Known rows, with every step that occurs
J -> N: [-19  -2  -5  27   2 -15   5  18 -23 -10 -14   1   8 -14  20 -17  -4  52
  10   5   5 -16   3 -22  -8  -9  -2 -26   6  14   7 -24   0  -7  -9 -23
 -15   7  -4  24  20 -18  -1 -12  12 -10  -1  -9 -13 -13 -17  37  16   8
   5  -3  -6 -17  11]
Q -> H -> L: [ -8 -11  -7  18 -25 -14  24 -21  -4  11   5  -5  21   5 -49   3 -10  23
  17  19   3 -17  11  10 -24  27  -7  -9 -18  23  -6  -8  -9   3  -6   3
  14  20   7  24 -29 -13   5 -13  15 -28  -8   2 -28 -19   9   6 -24   2
  10  -4  23 -22  39]
K -> Y -> Z -> T -> J -> N: [ -8 -10   0  -9  17 -35  -7  -4   4 -41 -25 -20   9 -12  17 -25 -11   1
  13   6 -10  -5   0 -21  17  -5   5 -26   7  12  27 -27  26 -22 -20 -35
  -6   8 -27 -13  12 -11  10   9  -5   6  15   9 -10 -19 -10  12  28   2
 -24 -13   6 -20 -19]
Q -> H: [ -5 -17 -14  34 -40  -7   5  -5 -16   0   7   8   9  -5 -26  -7 -20  30
  19  27   1  -8  -2 -10 -17  15   5  -7   1  15  -3  -9  -2  12  -6  -3
   0   1  -3  10 -27 -21   0 -41   8 -17   7  -3 -16  -9  -1  17   2  -7
   8  -9   9  -9  34]
X -> N: [ 15  15   0   8   1  -9   2  17 -37  18  -4  12  22 -18 -16 -20 -23  47
  -3   8   3   3  21 -16 -33  -4   5  -3  11   8  -2  -7 -10 -10 -10   1
  -8  -4  -6   7   1  16  -5  -3  13 -19 -14 -18 -31  -9  -5  15  15 -13
  11  -8 -15   1  14]
K -> Y -> Z -> H: [ 16 -14   8 -13 -19  -2   5   5  -5 -37   5   5  13 -22   0  -1 -19   7
 -12  10 -16   9 -15  -1   1   4 -13 -14   3  15  -2 -23   3 -11 -28  -8
  39  -6 -10   1 -18  10  28   6  -1 -14   2  18 -13 -21 -17  31  10   5
 -17  -3   3  -4 -11]
Z -> T -> K: [  4 -14 -13  24  -6 -25   6 -13  -7  -4  11 -15 -11  12  -6   0 -24 -14
   3  19   9   5  12   5 -42  25   0  13  16 -13  10 -11 -11 -14  -3   1
  -1 -13 -30  -9  -7  -4   0   0 -12 -29   5   0  -7   8 -30  18  -4  -7
  -6 -15 -37   7 -10]
Y -> Z: [  7 -19  12   5 -15 -10   7  31 -11  -2 -11   1  29 -24   5   8 -10  34
   0  13 -27  11 -11   2  -4  27   2   2  -5  -3   7 -21  -5  -8 -21 -13
  17  12 -28  11   2  -8  -1  -1  -4 -14 -21   7  -5  -8 -15  -2  15  22
  -7   9   5 -12  -5]
H -> N -> X: [ -8   4 -19  13 -16  29   9   9  14  13  12   3  12  -6 -24  -3   4  13
  -9  29  -1 -25  -3 -16 -31   5 -18   8   0  -5  33 -16 -31 -12  -5  12
 -13  13 -13  -7 -12   5   0 -24  19 -30   1 -33 -10  14   2  50 -11  -8
  21  -3 -13  22  22]
H -> L: [-11 -12  -1   8 -15 -20  20  -7 -10  20   3  -7  27  -1 -38   5  -2  21
   4   4   0  -7  23  11 -27  26 -17   3 -18  14   3 -10 -14  -9  -6   2
   9  24   5  21  -4  -6   8   0  10 -36 -24   3 -18 -14  -5  14 -19  14
   3  -2   7 -14  18]
Q -> L -> Z: [ 20 -30   2  19   9 -13 -15  -4 -29  15   3 -15  23  -6   1   1 -13  27
   4   9  -6  -6  28 -12 -19  -7   5   5  -5  10  -8  12  30   3  -8 -20
  -7  27 -12  18  -9   4   9  -4  16   2 -16  -5   5 -20  -5  14  29   6
  10  23   5   2  25]
K -> Y: [  7 -20   4  -9 -28 -10 -10   0 -28  -5   4 -12  12  -5  -9  -9 -14  17
  10   6 -14   5  22 -16 -20  -5  -9  -6  -8  24  18 -11  10  -6 -17  10
  14   7   9 -20 -14  -5  12 -22  -3 -29 -10  -3   2 -29  -8  35 -11  13
 -20  -7  -1   5  -6]
L -> Z -> T -> K -> Y: [ 19 -16  -6  -9   4 -20  -6 -21 -20 -12  10 -25 -11  13  -7  -3 -27 -21
  -5  19 -12   8  20  -8 -29  -1  -4   4  -3  13  16  -4  19 -15  -7   6
  17   7 -21 -28 -31  10   6   4 -10 -26   3   0   6 -24 -14  27 -17   2
 -23  -2 -14  16 -11]
Q -> H -> L -> Z -> T -> J -> N -> X: [-15  -7 -25  18  26 -17   2 -12  19 -12  -6  -5   9  -6 -18  -8  -1  -5
  -6  46  -9 -43   5 -21  -4   4   3 -13 -19  23  24  -3  16 -14  -1 -17
 -16  30 -30  11 -18   8  -5  -7  24   6  45 -10  -9  -3  23  27  -5 -21
  14  -1  -5 -16  34]
T -> J -> N: [-25  -3  -4  18  -3 -27   6   3 -25 -12 -17 -12  13 -13  15 -37 -10  33
  12  -4  15  -7   7 -24  11 -13   2 -21   2  13  20 -18  10 -12 -16 -36
 -23   7  -9   1  23 -20   5   1   8   6   5  -5  -4 -16 -15  18  23   6
 -16 -13  -7 -17  11]
T -> J -> N -> X: [-24  -8 -17  19  -3  -9   2  16  -5  -3 -10  -3  17 -13  11 -21   0  21
  -7  31   1 -31  10 -30  -7  -5   1  -7  -6  15  33 -13   1 -17 -11 -11
 -23  12 -15  -3   8   2  -5 -18  16  -1  28 -20   1   1   2  35   1  -5
   3 -10 -28  -3  16]
X -> N -> H -> L -> Z -> Y -> K: [-18  15  18  -2   1   2  11  17  -3  42  43  -1  33  -3 -25  16 -12  25
 -10 -19 -32   1   2 -32 -21  11 -20 -15  -6  10 -12  33  -7   8 -10 -10
  -1  18  -3  22 -28   3 -23   9  39   3 -13  20 -17  -2  12 -11  15  25
  23   7  -8  -7  16]
J -> T -> K: [  5 -23 -10  18  -8 -16  24  12 -21   2  17 -18  -8  13  12 -15 -16  10
  -9   9  10   8   1  11 -41  25  -9   7  20   9  -7 -17 -21 -11 -21   0
 -19 -14  -2  17   1 -12  -2   6  -5 -27  -5  -9   8 -17 -36  38 -18   8
   2  -6 -25  -2  -7]
X -> N -> H: [  6  22   4   8  -9   7   0   9 -19  35  25   8  13 -17 -28   0 -35  29
 -17   5 -13  -7  44 -15 -43  -8   4  -9   3  10 -18  -6  -5 -21 -32  -2
   3   5   6  14 -12  25  -7 -17  13 -11  -6   4 -24   0  -3  14  21 -11
  21 -12 -18   4  22]
K -> Y -> Z -> T -> J: [  5 -27   6 -22 -12 -36  -9 -13   6 -27  -7 -22  17 -10 -11 -18 -18 -31
   9   5 -19  15   8  -7   9  15   7   6  -2   6  30 -13  21 -20 -19 -21
   5   7 -40 -36  -6  -5  12   1 -18  -3   5  19  -1 -10  -8  -8  19   4
 -33 -18  -1 -10 -25]
Z -> H -> L -> Q: [-16  -1  -2   4  -8  -5  -2 -51 -11   9  22  -9   4 -16 -48  -3 -11  14
  -4   7   4 -13  11  12 -27  18 -38  -1 -21  21   2   3  16  -8   1  -3
  13  20   2  27  -9  10   8  10   7 -11  -6 -11  -4 -11 -10  12 -21  14
  -3   2   1 -17  36]
Q -> L -> H -> N: [ 19   0 -14   3 -17  14 -18 -10  -3   8  -3 -25  28  11 -15 -15  -6  27
  30 -10  25  -8 -14   2 -22  23   4  -9  18  -5   8 -26   8  -7 -22 -19
  -3  21   7  -7  -7  -9   3   9  22 -20 -24  -9 -16  -3  -2  20  11   1
  21   3  -2  21  19]
J -> T: [ -2 -36   0   4 -16 -18   5  23  -9 -12  16  -2   8 -10  -2 -10  -4  28
  -8   9 -11   1   4   1 -31  20 -14   2  17  27 -10 -17 -19  -6 -19 -10
 -30  -2   5  36  11 -20   9 -22   5 -28  -6  -3  -2 -18 -27  52  -1   7
  15  -3   0 -22 -10]
T -> K -> Y -> H -> N -> X: [  9  10 -25  12  -5  26  10   8   9  14   2 -16  10   9 -14 -23   0  -3
 -16  30   7 -26  -4 -26 -40  14 -18  -5  -9 -10  30 -17 -18 -14 -17  21
  14  -7 -13 -20 -37  14  -4  -7  13 -28  17 -27  -2   2  -8  48 -37  -7
  13  -5 -12  22  10]
T -> K -> Y: [ 12 -14  -2  -2 -22 -12   9  -5 -36   0   7 -24   1  14  -1 -14 -25   4
   3  12   2   7  19  -9 -28   0 -10  -4  -5  15  13 -13   6 -13 -20  15
  21  -3   4 -33 -19   2   5  -3 -10 -30 -10  -5  12 -28 -16  25 -24  14
 -24  -7 -17  18  -9]
J -> T -> K -> Y -> H: [ 21 -15  -3  10  -4 -20   4  19 -20   0  -8 -24  15  11  13 -37 -10  11
 -11   9   8   4   8 -19 -40  31  -7 -18  -7  11  -5 -14   6  -5 -34   4
  21 -27   1   7 -37  -6   5  -2  -5 -26  13   3   6 -32 -35  36 -32  10
  -6  -6  -2  -6 -17]
X -> N -> H -> L -> Z -> T: [  9   2  -3  -6  34 -18  -7 -24   9  12  21  -3   6 -12 -46  17 -21 -12
 -16  14 -25  -7  37   3 -37  11   0   6  -7  11 -11  11  12 -22   1 -13
   1  30 -29  24 -28  23   6   5  13 -17   6  14 -30  -1   3  16  14 -20
  20   5  -1 -10  16]
N -> H -> L -> Z -> Y: [-23   3   5  18  -4  15   6  -5 -24  40  42   1  16  -1 -24  22 -13   8
  -2  -4 -32   8  30 -13 -29  16 -19  10 -20  19  -1  38  15 -10 -15  -5
  23  32  -7  24 -20   9  -2  19  32  -4  -9  12  10  -3 -15   4  13  22
  10   9  -8  -5   6]

Rows
[-26   4   5   6 -11   0  -5 -44  -7  39  26 -15   2 -13 -52  11 -17  14
  -6   4 -15 -22  38   8 -36  26 -31   1 -36  20   2   8  21 -16 -12  -1
  13  35   5  25 -10   6  -8  -2   5 -12 -14  -5   8  -7  -2  -1 -18  20
   9   3   1 -16  41]
N -> H -> L -> Q
[ 21 -19  -3  16  -2  -5  -9 -16 -16 -15  20  -3  12 -11  -4  -5 -19  17
 -12   5   7  -5   9  -5 -14 -20  -6  -2   9  11 -23   5  16  -1 -13 -21
   8   3  -4  25 -15  19  31   4  18   2   7   6 -10 -16 -16  33  30  -9
   8  10  -3   1  27]
Q -> L -> Z -> H
[ 19   4  -3 -24   0  26  29 -10  14 -32  17 -19  -6   0  -9 -19 -13 -11
 -20  -5   0   2 -41  11 -11   3 -28 -14  29  -1  -5 -42 -23 -22 -32  -6
  13 -14  -4  -3 -23   3  24  30   4 -24 -13  -5 -17 -16 -25  49  -6  -4
   0  -1  19   9  -5]
J -> T -> K -> Y -> Z -> H -> N
[ 17  15  -2 -17 -12  27  28 -17   6 -20   9 -15  -5   0 -13 -17 -17  -8
 -11  -6   5   2 -36   6  -7  -3 -21 -12  17 -12   4 -37 -19 -20 -26  -4
  29  -9 -10 -19 -24   9  20  28   3 -22 -18  -4 -18 -11 -24  33   1  -2
 -11  -3  15  19   5]
T -> K -> Y -> Z -> H -> N
[-11 -13 -10  29 -32  -3 -13 -33 -19   5  13  -1   0 -12 -36 -11 -22  29
  16  31  -2 -16  -2  -9 -22  18  -6  -7  -9  20   5   2  23  13   0  -3
   2   6  -5  14 -24 -17 -12 -35   6  -3   9 -16   3 -12   3   3  -5   1
   8   0   9 -11  50]
L -> Q -> H
[ 21 -27  11 -19   0 -11  13  25 -11 -19  -6 -19  13  -2  19  -3 -17  10
 -11  15 -29  11 -18   4 -14  26  -6  -9  -1  17   7 -29   6 -18 -39   1
  23   0 -16  -4 -15  -3   0  17 -11 -17 -14   3  13 -33 -18  13 -12  24
 -16   9   9  -6 -28]
J -> T -> K -> Y -> Z
[  3   7 -17   3 -22  16  -5  -5 -11  11   0  -9  21  -1 -21 -14  -7  30
  20  -9  16   9 -21   2 -20  30  -2   0   7  -4  17 -28  -5  -9 -10 -18
   0  21   2  -7 -11 -13  -7  10  20 -28 -19 -12 -16  -1 -10  28  -1   4
  14   3 -11  22  22]
L -> H -> N
[-26   8   5  -9  20 -15  -9 -50  18   9   9 -27   3 -18 -38   1 -17  -7
  -4   6 -22 -27  19   7 -12  27 -21 -11 -26  16  11  -4  39 -28 -17 -26
   9  38 -22  21  -6   5  -6  20   1  10   2   7   3  -5   3 -19   0  12
  -1  -1  11 -32  23]
Y -> Z -> T -> J -> N -> H -> L -> Q
[  5 -11  -3  14  -9  -3   4 -11 -25 -10  22  11   4 -24 -11  -3 -21  18
 -20   4  -2  10   2  -5 -11 -11 -12   2  -3  16 -15   1   6  -1  -5 -23
   9   6  -9  23 -18  15  23   1  14  -5   6   5 -11 -12 -25  42  20  -6
   1  13 -12   3  28]
L -> Z -> H
[ 13  11 -17  -7  -6  32  20  -1  21 -11  12  -6   2   0 -12  -4  -7 -11
 -27  32  -3 -23 -22  -8 -20   0 -20  -5   4  -6  23 -25 -22 -22 -22  17
  19  -1 -18 -25 -31  23   9   9  12 -23  11 -19 -10   2   0  48 -19  -9
   5  -1 -12  27  11]
T -> K -> Y -> Z -> H -> N -> X
[-21  -6   1   6  -6  -9  -3 -41 -16  25  12 -15   9 -13 -46   0  -9  22
   4   6  -7 -13  24   7 -31  29 -31   5 -28  18  12   6  18  -6   1  -1
   6  32  -2  23  -3  -4 -10   3   6 -16 -20 -18   6 -12  -6   0 -24  23
   0   6   3 -16  35]
H -> L -> Q
[ 13  -1 -21  10   3  29  -2  -8  18   2  21  -2   9  -3 -22  -4  -2   0
 -19  25   4 -33  -4 -15 -23 -14 -18   2   7  -3  11  -7 -12 -12 -10   3
  -7  13 -11   2 -23  26  18  -7  26 -12  12 -25 -13   8   7  57   6 -21
  28   7  -9  22  33]
Q -> L -> Z -> H -> N -> X
[-11   8 -26  18 -19  34   0 -20  17  13  17   0   0  -6 -42  -7  -6   9
  -4  42  -3 -38 -13 -16 -30  10 -18   0  -5   4  28  -9 -10  -3   0  15
 -13  12 -16  -3 -28   2 -12 -29  20 -16  15 -40  -8  12  14  35 -19 -15
  29   0   1  14  48]
L -> Q -> H -> N -> X
[  8   2  -3 -11  28 -14   4 -29  -6  -5  12 -32 -15  14 -13   3 -26 -22
 -13  16 -16 -14  27  -6 -28  -1 -10 -19 -14  21   2  -9  27 -27 -20  -1
  24  20  -6  -9 -32  15   4  16   2 -19   8   8  -2 -28  -5  26 -18   2
  -8   0  -1   3  -1]
J -> N -> H -> L -> Z -> T -> K -> Y
[-26 -12  16   3 -12  -9  11  18  -1  25  35  -6  39   0 -15  19   1  25
   6 -17 -27   6 -13 -28 -10  19 -24  -7  -8   8   4  31  -9  17   2 -11
  -3  20  -8  18 -18 -17 -19   3  34  -5 -17  15  -6  -3   3  -4   2  39
  14  13  -2 -11   7]
H -> L -> Z -> Y -> K
[-10  -3  -3  38 -23  -2  -7  31 -23  20   7   0  27  -1   6 -22  -4  25
   8   0   3  10  11 -36 -37  34  -6  -3   0  -5   6  17   1   7 -18  -1
  28 -22 -12  20 -20 -11  -1  -6  14 -14  10   8   3   2 -40  13   4  17
   9 -13 -14 -13 -18]
Z -> Y -> H
[-28  -2  17   4 -14   1   8  14   7  33  48  -4  31   0 -24  27  -3  16
  -3 -17 -35   1   0 -27 -15  19 -24 -11 -11  12  -3  34  -6  11 -11 -10
   3  24  -1  22 -25 -12 -19  -1  33   1 -14  26  -4   2   4  -4   8  38
  18  10  -7  -6  12]
N -> H -> L -> Z -> Y -> K
[-32   6   2  14   8   5   8  -8 -27  26  32 -10  15  -2 -10   5 -12   4
   2 -12 -24   3  26 -21  -9   3 -15  -3 -21  25   8  33  28 -16 -19 -21
  14  33  -9  16  -9   3  -3  34  35  14   1  11  10  -9 -12  -4  23  22
   1   6  -5 -13   7]
T -> J -> N -> H -> L -> Z -> Y
[ 19 -18  12 -11  -9  -7  11  19 -19  -9 -12 -19  15  -3  14   0 -20  10
  -2  15 -23  12  -9   2  -7  20  -2  -6 -10   2  16 -26  11 -16 -33   2
  37   4 -23 -19 -17   3  -3  18 -13 -16 -21   3   8 -25 -13   0  -7  27
 -25  10   1   5 -19]
T -> K -> Y -> Z
[ 15   0 -18 -13   2  29  21   8  30 -22  18 -10  -4   1  -8  -8  -4 -16
 -31  29  -9 -23 -33  -2 -24   4 -28  -5  13   6  18 -30 -27 -25 -27  15
   8  -6 -12  -9 -25  20  13   9  13 -23  15 -19  -6  -3  -5  63 -24 -10
  13  -1  -5  16  -1]
J -> T -> K -> Y -> Z -> H -> N -> X
[ -3  22   2   1   2  -3  20  -9  -8  43  20  -4  20  -6 -53   9 -21  23
 -12   1  -7 -16  44   6 -43  13  -8 -12 -18  18 -18  -6 -11 -24 -26   3
  15  24  13  26 -19  22   0   8  15 -24 -21   8 -30  -9   7   7  -8   0
  17  -7   1 -12  28]
X -> N -> H -> L
[  1  12   2   3  21   0  17 -13 -25  43  19  -2  18 -17 -42  12 -22  25
 -27   6 -24  -8  40   2 -29   3  -8  -2 -31  24 -22  12  13 -18 -12 -14
  10  46  -2  33 -29  29  -4  19  27  -7 -17   3 -15 -18   5   7   1   2
  18  23   4  -5  43]
X -> N -> H -> L -> Z
[ 12  -3 -25  11 -10  22 -18   7  16  13   1 -13  28   6 -15  -3   1  16
   8  24  11 -29  -7 -10 -31  22   0   6   8  -1  25 -18  -3 -13 -17   5
  -8  24  -4 -12 -16  10  -6  -7  29 -22   9 -21  -8  13  19  35 -10  -9
  32   2 -23  28  24]
Q -> L -> H -> N -> X
[-11  -1   6  -4  -1  -5   3 -39  -1   4  13  -8   8 -20 -40   2 -11  17
  -9  10 -10 -11   0  14 -19  28 -33  -2 -25  16   3  -4  20 -10  -5  -7
  28  22 -10  29 -10   9   2  21   3  -5 -12  -4   0 -11 -11  -1 -14  17
  -3   8   9 -21  29]
Y -> Z -> H -> L -> Q
[ 12  11   1 -20 -15  28  19 -13  10 -23  10  -9   5 -13 -21 -15 -13   0
 -10  -7  -6   2 -32  -1   0  -7 -21 -14  16  -5   6 -37 -18 -18 -24  -9
  24  -4  -9 -10 -20   4  26  16   5 -24 -18  -3 -24 -12 -18  40   8  -2
  -5  -2  25  12   6]
K -> Y -> Z -> H -> N
[ 19  -7   5 -11 -15  -3  15   2  -9 -33   5  -5   6  -9   7  -5 -24   1
 -14   8  -7   7 -18   4  -5   3 -12 -12   7   7  -4 -26   2 -15 -32   0
  44 -15 -11  -6 -24  16  22  19  -6 -11   5  16  -7 -20 -23  26   2   7
 -21  -2  -6   6  -9]
T -> K -> Y -> Z -> H
[-25   7  -1   1   9 -21  12 -25  18   7  13 -18   9  -2 -37   4 -12  -8
   0  -1  -4 -25  35   1 -17  12  -9 -21 -16  16  -3 -12   3 -32 -25 -19
   4  30   0  23  -7   1  11   4   9 -13   4  25 -23  -4   0  13   4  -2
   3 -17   5 -28  14]
Z -> T -> J -> N -> H -> L
[ 15 -25   6 -16   0 -23 -20   6  22 -36  -4 -10  10 -11  -9  14 -12 -15
   5  23 -36   6   0  -6 -15  24   1   0   9   4  16 -19  10 -18 -11  -3
  19   4 -40 -10 -11  -1  12 -12 -15 -24   1  17 -16  -9  -9  17  11  -2
 -10  -7   5 -10 -34]
K -> Y -> Z -> T
[ -1   8 -16  17 -31  23  18 -23  -1   5   9  -1   2  -1 -41 -17 -12  20
  18   7  11 -12 -21  -6 -15   4 -10 -10  14  -4   4 -23 -23   2  -6  -7
  -5   0  -2  -3 -26 -23   3 -22  12 -25 -14 -20 -28  -4  -4  29   2 -11
  19  -7  28  10  39]
Q -> H -> N
